Each row was made from one walk, in order. Every step used is in the known rows, and no mark comes twice. Write each row's walk.
Known rows
fanuv/gabev/gure: [-30  43  33 -57 -10  32  25  -9   3  47 -14  17  31  17  -2  31 -29 -19
 -27 -28 -36  40  57 -10  62   6 -20  -6 -40]
fanuv/gabev/gifen/gomod/sesar: [-19  23 -17  43  46   9   1  10  17  17  -5  14  -1   3 -17  -3  42  -1
  -1  41 -32  -1  24 -11   8 -19  47  -1 -48]
gabev/gifen: [ 18  -3   2 -64  -1  12  24  -1   8  -9  -3  36   6  25  -4  -6 -11  -6
   1  -6  -3 -30  26  31  54  13 -26  38 -41]
larog/gure/gabev/fanuv/gomod/sesar: [-31  40   7  80   7  -4 -22   2 -14  30  -7 -33  -4   6  35  42  42   5
 -25  -4   1  23   5  -6 -10   1  57   2 -53]
vurelod/gabev: [-28  28  16 -56   6  -2  34 -40   2 -41  45  -4  -2  67 -36  -7 -34   8
 -13 -26 -27  68 -39 -20 -34  -1  33  -8  19]
fanuv/gabev: [-51  77  13 -62  25  19  16  23 -10  23 -10  10  27  32  -5  69 -44   4
  11 -10 -21  44  26 -57  17  -5  21 -40  15]
sesar/gomod/gifen/gabev/fanuv: [  3   6  14   8 -36 -15 -22  11  -6 -17   6 -21 -19  10   9  -7  16 -53
 -17 -17  22 -29   0  31 -20   1 -40  35  -2]
vurelod/miri/sesar/gomod/gifen/gabev: [ 16  -9  10  16  11  -4   1   2  -8 -48  20 -15 -12 -23 -22 -33 -17   1
  10  -7   2   5 -23 -19 -60 -11 -11  -9  75]
fanuv/gomod/gifen: [  1  -1  49 -39  22  -4 -24   8   4  16   9   2   5 -17  -7  12  -1  20
  49  -3   3  -7  25 -48  10  -8 -16  -3  39]
sesar/miri/gifen/gabev/fanuv: [ 16   6  -6  -5 -57 -11  -6   5  -9  -5   7 -29 -16   8  22 -10   7 -42
 -19 -19  31 -30   8  58   4  18 -21  42 -10]
sesar/gomod/gifen/gabev: [  9   1  10   8  27 -10 -17   4  -8 -60   5 -11  -9 -15 -14  -2 -24  -7
  10  -3  -7  -9 -15 -40 -61 -10 -34  -1  73]
gomod/gifen/miri: [ -7 -31   3 -16  12 -18 -12   4  33 -19   1  12  11 -21 -26 -25  -2  -7
  41   6 -17 -28 -27 -35 -29  10 -23   1  24]
sesar/miri/gifen/gomod: [ 28 -29  10 -60  25  -2  -8 -22  19   9   7  21 -25 -18 -18 -14 -16   7
  53  43  -5 -12 -11 -11   9  -8 -11 -16   1]
larog/gure/gabev/fanuv: [-19  36  10  10 -43  11  19 -14  -8  26 -12  -9 -30  38  30  13  15 -52
 -47 -22  -2  30 -21  31 -27  31   7  30  -6]
fasum/gomod/sesar: [-27   5  -1  74  44 -12 -14  43 -14  -1  34  22  30  24 -11  44  20  34
   0  33 -22  25  -4 -16  17 -26  27  -6  -4]
miri/gifen/gabev/gure/larog: [  4  -7 -21  12 -30  22  27 -31  26  27 -37 -19 -15  16  14 -44  -1 -13
 -39 -11  14  15  26 -18  -6 -11 -38  -2  36]
gomod/gifen/gabev: [  1  10  -6  22  19  -1  -2  -1   0 -43   4 -15  -4  -5 -10 -21 -13 -10
  -4  -8 -23  -7  -1 -43 -64  -8  -7  22  94]
fanuv/gabev/gifen: [ -3  46   4 -85   2  34  40  26  10  18 -17  28  21  12  -2  14 -25 -18
   7  -2  -5  -3  51   3  64  28  -6   7 -30]
gifen/miri/sesar: [ -8 -32 -28   7 -17  -5  -1  -1  -9  30  -8   8  15 -12  -7 -15  13  20
   5 -11   3 -13 -22  17  -4 -24  59   8  -1]
gomod/sesar/miri/gifen/gabev/gure/larog: [  9  -5 -25  31 -23  13  22 -20  13  13 -28 -21 -14   8  11 -41   9   3
 -45  -4  15   7  32   0   2  -1 -39 -17  37]
fasum/gomod: [-10  -7  23 -18  32   2  -5  39  -3   1  30  43  39  30   9  64 -52  12
  28  27  -8  33 -27 -48  30  -9 -27 -18  28]
fanuv/gomod/sesar/miri: [ -3  17  16 -12  38 -32 -33  12 -41 -50  28  -2  17  13   9  72 -28  57
   5  -3  -1  -7   5   5  33  12 -16 -60 -13]
fasum/gomod/sesar/miri/gifen/gabev: [ 28  -2 -21  30   3   0   2  22 -11 -36  16 -18   7 -27   4  -4 -24  13
   9  15   7  -1  -4  -5 -19  15   0   6  64]
gomod/sesar: [-36  14 -10  61  35 -23 -15   5 -21 -13  20   6   7  39 -24  28  38  40
 -17   4 -30   7   7   5  -4 -38  42   8 -24]
fanuv/gomod/sesar/miri/gifen/gabev: [ 24   8 -18  20   0  -5  -9   2 -12 -34   4 -38   0 -33  19   5 -23  16
  12  -3  14  -8   3  -9 -23  13  12   1  39]
miri/sesar/gomod/gifen/gabev/gure/larog: [  8 -18  -9  18 -21  18  14 -18  10  23 -35 -12 -17   0   4 -46   9  -7
 -36 -10  20   8  24 -13  -9 -20 -46 -18  49]
miri/gifen: [ 19 -24  11 -53 -19  -3   9  -5  -1  30  13  15 -10  -2 -30 -16   4  30
  44   4  13  -3  15  23  31 -12   8  36   7]
gabev/fanuv/gomod/sesar: [-33  28   6  64   5 -20 -39  11 -12  21   8 -27  11  18  28  51  40  13
 -10  -6  12  -2  18   3  19 -23  43   4 -81]
larog/gure/gabev/gifen: [ 19  23  -3 -34  -5  40  57 -14   7   2 -24  25 -16  10  13 -15 -11 -24
 -25  -3 -18  18   2  15   2  55   1  30   7]
sesar/gomod: [ -6 -13  45 -64  35 -33 -40  -4 -30 -53  14  30  -3  28 -16  79 -50  28
  32  -6  13   2 -41 -10  10 -31 -62 -42 -42]

Write each row's walk
[ -1   2  -6  16 -17  21  13 -27  27  26 -40 -27  -9   8  29 -30  -6 -16
 -33 -14  15  13  31 -48 -11  -8 -46 -18  43]
fanuv/gomod/gifen/gabev/gure/larog
[ 17  11   1   0  48  -5   5  -1 -22 -43  10  15 -15  -3  -8  14  -7  24
 -14  26 -28  -1  -7  18   0  39 -11 -43  16]
larog/gure/gabev/gifen/gomod/sesar/miri
[ 15 -36  16 -51  -3 -13 -11   2 -16 -25   8  18   1 -17 -22   9 -21  15
  28  -4  31  -3 -45  29  11  -8 -12 -30 -50]
vurelod/gabev/gifen/miri/sesar/gomod
[-29   5 -15  68  55 -14 -22  -9   6  -2  10   9  -8  21 -21   9  42  17
  -2  35 -38   5  -7 -21 -22 -45  48  -4 -34]
gifen/gomod/sesar
[ 12 -32   3 -30  -8  -6 -14  10 -16 -19  -5  24   0 -22   0  27 -18  10
  27   0  33  -5 -46  22  12  -5 -16 -35 -41]
gure/gabev/gifen/miri/sesar/gomod
[ -3  -7 -35 -19 -20  11  26  -4  48 -28 -18  15  16  -6  22 -11 -22 -37
  13   2  -6 -13 -38 -12 -11  48 -13   3 -31]
gure/gabev/gifen/miri
[  1  24   5  13  17 -30 -34  15 -37 -52  22 -22  13   6  25  62 -18  28
 -13  -8   9 -17   5  18  19  21 -18 -43 -16]
gifen/gabev/fanuv/gomod/sesar/miri
[-10   4 -20  19 -18  16  22 -35  22  13 -38 -16 -10  34  21 -25 -10 -15
 -53 -18   3  17  17 -32 -16 -16 -43 -13  33]
gifen/gabev/gure/larog
[ -4   7   8   3 -16  14  12 -36   4  -5 -10  -3  15  12  13  -3 -25 -30
 -51 -34 -36  13  22  -1   7  -1 -30  30 -19]
gifen/gabev/gure
[ -9 -11 -14  58  37  -9 -15  -4  11  22  11   6 -17  -4 -30 -18  56  23
  17  45 -23   0   6   0  -6 -39  54  14 -31]
miri/gifen/gomod/sesar
[ 27 -14   8  17 -22  18  14  -1   2   9   8  -1  20 -27   6 -19 -10 -12
 -29  -4 -17  11  35  25  39  21 -33  23  -6]
fasum/gomod/sesar/miri/gifen/gabev/gure
[  3 -27  -8   1 -41   3   2   6   4  50   4 -16   7 -37  -8 -53  36  -3
  14 -12  22  -8  -9  23  -4  -2  59  13   6]
vurelod/gabev/fanuv/gomod/gifen/miri/sesar
[  6   7  -9   9 -61  -6  -5   2   1  11   0 -31 -17  12  21 -18  19 -51
 -20 -19  28 -23   7  47  -5   4  -4  58 -19]
miri/gifen/gabev/fanuv
[-17  11 -29  66  35   9   6  -3  21  -2   2  14 -12  11  -5 -11  49  -5
  -9  40 -33   6   2  -4  -9 -13  46   4 -41]
gure/gabev/gifen/gomod/sesar
[  0   1   3  -5  54 -30 -23   2 -27 -54  28  17   0  16 -18  38 -12  42
   2  22 -24 -12  -7  12  13   1 -18 -53   1]
gifen/gomod/sesar/miri
[-16  23  -6  78 -10 -14 -34  14  -6  25   3 -42   4  -9  30  25  46   7
  -4  -2  22  -5  22   8   7 -15  51  20 -62]
miri/gifen/gabev/fanuv/gomod/sesar
[ -2 -18   4 -11 -23   2  34 -17 -19  27  39  11   0  21 -30 -34   3  41
   0 -22   1  33 -21  39   6 -32  63 -11   6]
vurelod/miri/sesar
[  8 -23  -9  26 -35  14   6   7  -3  67 -23 -14  -4 -55   9 -42  39  -7
   4  -7  16  -5 -12  15 -21  13  61  16  28]
larog/gure/gabev/fanuv/gomod/gifen/miri/sesar
[ 23   3 -26  23   1  -5   1   2 -15 -43  10 -26  -4 -20  -1 -12 -16  14
   1   1   2 -10   1   6 -28  10   7  12  54]
gomod/sesar/miri/gifen/gabev
[ -2  12   1  18 -40  -9 -10   7   0  -5   5 -24 -16  16  12 -21  24 -56
 -27 -20  10 -28  10  29 -22   2 -21  50  12]
gomod/gifen/gabev/fanuv
[  3   0  50 -33  -7  -6 -28  13   5  31   8  -7  -2 -15   3   3  19  -8
  36  -8  20 -20  33 -17  22   1 -22  13  11]
gabev/fanuv/gomod/gifen
[  5 -36 -10  10 -37  -2 -12  15   0  57  -8  -8  10 -42   0 -35  39   1
  19  -8  25 -29   0  25   9 -10  47  17   0]
gabev/fanuv/gomod/gifen/miri/sesar
[  5 -40  17 -34  10 -27 -36   6 -28 -19   1  21   2 -15 -14  40 -23  29
  34  -3  28 -12 -48  14   5 -30 -17 -38 -41]
gifen/miri/sesar/gomod
[  5 -22 -20 -37  -6  -5   8  -2  41 -23 -16  19  20  -8   4 -14 -21 -25
  22   2  -4 -41 -24  -2   7  30 -25  16 -54]
gabev/gifen/miri
[  3 -42 -18   7 -17  -2   1  11  -6  38  -1  11  10 -33 -26 -45  33  20
  18  -2   2 -22  -6  18  -3 -18  49  16  33]
gomod/gifen/miri/sesar
[  7  -5 -24 -16  -7  15  30 -11  41 -14 -30  12   5 -18  18 -21 -21 -37
   2   3 -14  -8 -40 -15 -28  59  -8  10 -20]
larog/gure/gabev/gifen/miri
[ 37  -5  16 -16 -23  -1   5  10 -23  29   9 -14 -21 -38   0  -5  17  29
  22  10  29   2  20  53  31  43   9   2   7]
larog/gure/gabev/fanuv/gomod/sesar/miri/gifen
[  8 -20  14 -53   4  -6 -17  24 -20  -2 -11  23  11 -30 -11  35 -25  13
  36   1  34 -12 -23  16  30 -10 -15 -41 -51]
fanuv/gabev/gifen/miri/sesar/gomod
[  2  -7  -9  25 -13  25  23  -8  28  23 -28  -7  -2  12  14 -37  -5 -19
 -35   3   7  20  23 -42  -7  -6 -57 -15  67]
fasum/gomod/gifen/gabev/gure/larog
[ 14   4  -4 -24  31  34  28 -33  41  12 -28  28 -31  -3  11 -23 -10 -42
   5  38 -30  13 -21 -32 -25  20   8   3 -11]
larog/gure/gabev/gifen/gomod
